Each row was made from one small tree. Brackets hold a mark, then the marks that hang from it, in the order of their numbers. Every link used is in the known rows. Write each row's tree.
Known rows:
(q721 (q211 q264) (q979 (q773 q55))): 38  19  -17  -11  -14  -29  8  -44  -20  -4  23  -6  3  -1  -31  9  -4  16  -39  -4  -17  -10  -6  -24  -21  0  14  8  20  -13  -16
(q721 q211 (q979 (q773 (q264 q133)))): 32  12  -24  -16  -19  -18  26  -20  -13  2  27  -15  -12  -7  -4  5  7  16  -31  -4  -2  -8  -23  -5  -21  -4  11  -2  9  -16  -4
(q264 q133 q937): 9  5  2  12  7  2  3  4  -4  9  -38  24  -13  -21  25  26  16  -10  -6  16  10  -8  -7  9  2  7  5  -6  5  14  7
(q264 q133 (q979 (q773 q66))): -15  -5  -9  35  3  21  35  19  33  12  12  -13  -47  -34  16  14  14  1  7  9  -24  0  2  4  -16  -20  -1  -14  -27  -1  8
(q155 (q55 (q254 (q773 (q264 q133))))): -9  -43  10  6  -7  -1  5  25  -34  -39  0  -34  -37  7  1  -9  -16  -6  8  -19  14  12  -10  -3  13  26  12  15  -11  19  -14
(q979 (q773 q66)): -21  -6  -17  32  -17  10  9  -17  6  -27  22  -1  -37  -7  19  -9  4  7  4  -1  -14  7  -3  -20  -15  -23  -3  -2  -6  -26  -17
(q721 (q211 (q264 q133)) q979): 21  4  6  -9  -1  -34  11  -35  -13  42  3  -4  28  -8  -13  21  3  13  -43  7  0  -23  -7  -3  -19  -6  0  4  37  -9  -9
(q133 (q264 (q937 q763))): 7  7  -15  -28  2  -6  -11  -11  -1  -19  -3  16  2  19  21  -2  12  10  -2  4  9  -5  7  3  0  13  10  -10  23  -6  -6
(q133 (q264 (q211 q721) q937 (q979 (q773 q55)))): 37  22  -23  5  16  6  24  3  -4  -1  -15  35  -11  21  -13  21  -10  -16  4  1  -13  12  13  17  -9  16  18  -28  -29  9  20
(q763 (q838 (q937 (q264 q979)))): -33  11  25  -15  -17  12  -11  -25  6  -15  -41  27  5  -19  10  -14  20  -8  7  17  2  -18  9  -17  -23  -23  1  -4  -1  17  -2
(q721 (q211 (q264 (q937 q763) (q979 q773)))): 32  21  10  -19  4  -12  12  -23  10  11  -3  -11  16  27  -10  27  35  13  -15  3  -10  -19  19  -10  -7  -15  -14  -16  11  -12  -5
(q763 q838 (q937 (q264 q133))): -55  23  2  -6  -10  14  9  -8  3  -5  -29  24  -2  -15  13  -10  -14  -21  -10  6  13  0  -12  9  10  -28  8  5  -24  23  -22
(q155 (q55 q773)): -5  8  17  22  9  11  -12  -15  2  -35  -13  1  -22  -24  -11  -13  -13  -3  -6  -15  10  -14  5  -8  2  17  11  13  1  -5  -20
(q55 q254 (q773 (q264 q133 q211 q979))): 11  -16  5  -1  3  -1  -7  42  16  20  21  -44  10  -4  -11  -6  -7  -7  21  -15  -8  10  -9  33  16  21  -24  -17  9  6  20
(q55 q254 (q773 (q264 q937))): 21  -12  -9  -11  -27  -14  -41  14  -25  -31  14  -26  18  10  7  1  6  3  29  -29  4  4  -26  7  9  20  -17  2  33  -19  6
(q838 (q937 (q264 q133) q763)): -24  -1  23  -36  3  -5  -3  -5  27  -7  -36  3  3  7  10  7  16  1  9  18  13  -29  30  -9  22  -2  19  2  22  31  -23
(q211 (q264 q133 (q937 q763)) (q721 q979)): 13  -2  -17  -11  9  -44  13  -19  -8  29  -6  29  53  6  -8  69  8  -4  -6  3  8  -44  6  -8  13  -3  8  1  17  -9  11
(q838 (q937 (q264 q211) q763)): -10  6  32  -41  5  1  -10  -22  23  0  -36  12  20  26  -6  -14  16  0  -7  23  15  -15  43  0  18  -5  10  -10  25  21  -22
(q211 (q264 q133 (q937 (q763 q838))) (q721 q979)): -4  8  -20  -19  1  -42  11  -22  -7  27  0  34  53  3  -2  57  6  -10  -4  -1  13  -44  -3  -16  12  -15  0  2  2  -2  15
(q264 q133 (q211 q721) q937): 19  12  5  21  27  -5  20  1  0  39  -47  47  18  10  7  39  -4  -27  -8  16  19  -7  3  18  17  5  0  -18  -15  15  17
(q211 (q721 (q979 q773))): 6  7  -25  28  -5  -21  17  -44  -7  -36  8  46  9  -24  3  22  -2  -1  -10  3  -11  -35  -13  -32  -19  -4  19  -13  -3  -38  1
(q155 (q55 q254 (q773 (q264 q937)))): 22  -14  -3  -4  -14  1  -32  17  -35  -43  -3  -32  -3  2  -11  -2  0  -7  20  -37  16  11  -10  10  14  28  2  14  9  -2  -4
(q467 (q155 (q55 q254 (q773 q66 (q264 q979))))): 5  -30  8  4  -3  21  -33  45  -7  -14  24  -39  -24  -18  -16  -5  3  -4  13  -13  2  15  3  10  2  3  -18  30  -4  -16  15
(q763 q838 q937): -34  25  -3  14  -17  18  -8  -15  -12  -25  -9  42  -11  -25  10  -35  2  -13  -16  5  14  2  -26  -18  -14  -30  -3  -2  -16  -8  -14
(q937 (q264 q211 (q979 q773)) q763): -14  18  12  -27  23  13  27  -21  59  0  -5  -10  11  11  -7  -3  11  3  -10  24  -20  -10  49  20  22  -7  5  -32  -16  7  -7
(q66 q773): -19  12  19  24  8  1  -13  -18  6  -25  -3  26  -7  -19  16  -21  -12  18  -10  -5  -10  -18  -21  -29  0  4  9  10  5  -6  -7
(q254 (q773 q55 q66 (q264 q211))): 2  -19  3  -3  -15  12  5  9  -31  12  34  -13  -30  44  -11  -34  -34  13  -13  -1  2  41  -7  1  -14  -3  8  32  -3  -6  -9
(q773 (q55 q254) (q264 q133 q211)): 15  -19  -22  1  5  -5  -7  38  -21  15  10  -27  -4  3  -8  -16  -29  -15  10  2  4  43  -9  22  24  35  1  7  -2  38  8
(q838 (q937 q763)): -4  0  18  -16  -4  0  -20  -12  12  -26  -18  21  -7  -3  9  -18  31  9  2  17  16  -26  17  -36  -2  -4  7  -6  29  0  -15
(q838 q937): -2  -7  21  9  -13  2  -19  -17  -13  -26  -35  33  -15  -16  9  -13  23  -2  1  16  11  -18  3  -29  -22  -4  8  -6  30  1  -11
(q155 (q55 (q773 (q264 (q211 q721) q937 q979)))): 31  11  10  12  15  13  4  5  -18  4  -21  8  10  8  -32  18  -9  -19  6  -16  16  0  10  25  0  15  4  3  -22  -7  16
(q348 q254): -17  -2  9  32  8  -13  -19  -19  1  -7  -31  16  5  -23  21  -16  9  8  8  1  19  3  -13  -34  -22  5  -26  -14  10  -8  -21
(q838 (q937 (q264 q979) q763)): -11  4  30  -34  4  8  -7  -14  28  -13  -35  9  14  -1  1  0  33  9  6  24  -2  -28  39  -11  -3  -7  14  -9  20  8  -9
(q133 (q264 q211 q979)): 4  -1  6  7  19  11  13  -7  11  18  -6  17  -3  -3  -1  -19  -5  -2  -14  19  -11  12  16  28  -23  10  -2  -32  5  1  9

Which tree is each row?
-54  21  2  -35  0  -1  -9  -41  30  -20  -4  9  28  4  23  -21  -5  5  -1  15  4  -18  16  -16  19  -13  2  5  -1  6  -22 => (q937 q264 (q763 q838))
-6  4  12  24  27  1  26  21  8  32  0  18  12  2  -7  7  -25  1  7  -5  -7  -7  -13  9  6  5  2  1  -26  11  25 => (q66 (q773 (q264 q133 (q211 q721) q979)))
-5  27  -6  -23  -2  4  -18  -20  10  -17  -11  28  9  -5  25  -9  26  2  -6  10  16  -15  -2  -20  6  -11  -5  -3  0  -3  4 => (q264 (q937 (q763 q838)))
25  4  -14  -5  -9  -4  -37  25  -40  -33  7  -6  1  5  3  -12  -13  14  16  -29  -7  20  -34  -14  15  30  14  32  4  14  10 => (q66 (q773 (q55 q254) (q264 q937)))
0  0  -3  -1  6  19  8  4  21  5  1  -29  0  6  -12  -6  -9  -5  2  3  -33  33  27  25  10  -2  4  -10  -21  12  -3 => (q937 (q264 q211 (q979 (q773 (q55 q254) q66))))
18  -5  -8  -19  11  22  19  44  12  73  16  -27  3  20  1  11  23  3  -1  13  8  31  16  48  2  -17  -14  0  -12  2  28 => (q773 q66 (q264 q133 q211 (q937 q763) q979))
-3  -22  14  10  0  14  -42  28  1  -26  12  -22  -28  -17  -7  -8  -3  -8  2  -15  10  4  2  -7  16  3  -14  32  3  -13  -3 => (q467 (q155 (q55 q254 (q773 q66))))
-22  -35  7  6  -31  2  4  -4  -34  -10  35  -11  -27  33  14  -22  -13  21  -1  -3  1  16  -16  -13  -28  -18  -2  26  12  -31  -15 => (q254 (q773 q66 q264))
-15  10  -37  -23  -21  -3  18  9  4  -24  18  -8  -28  7  20  8  14  -5  18  -4  12  -4  -12  -6  16  -10  -3  -6  -25  16  6 => (q979 (q773 (q264 q133 (q937 (q763 q838)))))
6  30  3  -20  8  18  -7  -7  25  0  -15  25  10  -23  19  -3  41  3  -6  18  1  -17  5  -10  -9  -13  -6  -16  -14  -6  22 => (q264 (q937 (q763 q838)) q979)
-50  24  4  -27  27  -9  23  -21  45  28  -17  21  44  26  11  7  -28  -19  1  14  15  -20  24  3  45  -11  0  -5  -28  27  -10 => (q937 (q264 q133 (q211 q721)) (q763 q838))
2  7  6  26  24  18  45  14  44  25  -12  1  -35  -29  -4  7  8  -15  -12  24  -17  -2  16  24  2  -1  -3  -43  -33  23  17 => (q264 q133 q211 (q979 q773))
14  18  7  8  20  17  -2  17  -3  12  11  5  -7  -8  -21  -29  -26  13  -8  -2  -17  19  -9  5  -3  19  13  15  -17  17  19 => (q66 (q773 q55 (q264 q211 q979)))
-4  -27  -8  -2  -16  -3  -16  41  3  29  44  -57  6  22  -2  -14  -19  0  24  -32  2  30  -17  30  21  3  -28  10  15  -7  2 => (q55 q254 (q773 q66 (q264 q133 q211)))
26  2  -30  18  0  -10  4  -8  -6  2  27  11  14  2  -17  1  -18  -6  -11  -11  -12  15  -6  -10  2  0  10  -5  -16  -21  6 => (q264 (q211 (q721 (q979 (q773 (q55 q254) q66)))))
-15  21  6  15  17  16  48  6  21  13  -35  25  1  3  -17  26  -9  -29  -8  11  -8  -4  18  33  16  -19  15  -27  -44  13  -6 => (q763 (q937 (q264 q133 (q211 q721) (q979 q773))))
-6  -17  4  5  -9  -14  -13  2  -31  -20  -4  -5  -21  16  3  -26  -20  19  12  -13  20  22  -24  -38  -24  19  -9  16  1  5  -21 => (q348 (q254 (q773 q55 q264)))
6  -3  -6  2  11  -3  -12  42  -10  6  17  -22  -7  5  -9  -24  -39  3  8  -20  -5  27  -26  5  35  32  9  21  -12  39  8 => (q66 (q773 (q55 q254) (q264 q133 q211)))
-20  -13  -10  9  -19  2  -5  19  0  18  38  -31  -14  4  10  -3  -21  10  20  -20  4  8  -20  13  -4  -9  -13  27  17  -17  -7 => (q55 (q773 q66 (q264 q133)))
23  -12  -12  -27  -20  5  -35  38  5  1  47  -53  21  18  5  -1  24  20  34  -32  -8  14  -10  13  4  -4  -24  9  20  -37  15 => (q55 q254 (q773 q66 (q264 (q937 q763) q979)))
38  3  -23  -15  -12  -36  9  -11  -14  3  26  -32  2  -3  -25  20  -4  8  -24  -16  -16  -5  -14  -16  2  10  10  3  15  9  -12 => (q721 (q211 (q264 q133)) (q979 (q773 (q55 q254))))
-21  -20  13  29  14  -13  18  -4  7  31  -14  -1  4  -26  -2  30  4  -7  2  21  -16  -17  14  9  -11  -2  -12  -12  11  14  7 => (q211 (q264 q133 q979))
9  -6  6  32  10  -21  7  -26  -24  14  -35  45  46  6  -6  61  11  -12  13  11  -9  -27  10  -6  -19  -7  -11  -11  6  -19  19 => (q211 (q264 q937 q979) q721)
-11  -22  -10  23  -13  17  1  5  -19  19  26  -13  -4  -9  11  -10  9  13  10  9  -12  24  -5  11  -41  -20  -12  13  6  -33  11 => (q773 q66 (q264 q979))
3  -13  -18  21  -8  7  -33  11  -17  -13  21  -14  -9  -11  12  -24  -14  8  9  -8  -11  36  -13  -18  -3  8  2  26  8  -9  -11 => (q773 (q55 q254) q66)
7  -40  20  7  -4  21  5  27  -26  -5  14  -43  -24  19  -17  -26  -3  -2  -3  -15  2  37  7  15  -7  5  -2  7  -21  -4  -2 => (q155 (q55 (q254 (q773 q66 (q264 q211 q979)))))
8  5  11  4  3  8  -3  2  11  16  15  -10  8  -2  -18  -16  -8  2  1  1  -6  2  0  28  -12  7  -16  -11  11  -16  15 => (q55 (q773 (q264 q211 q979)))
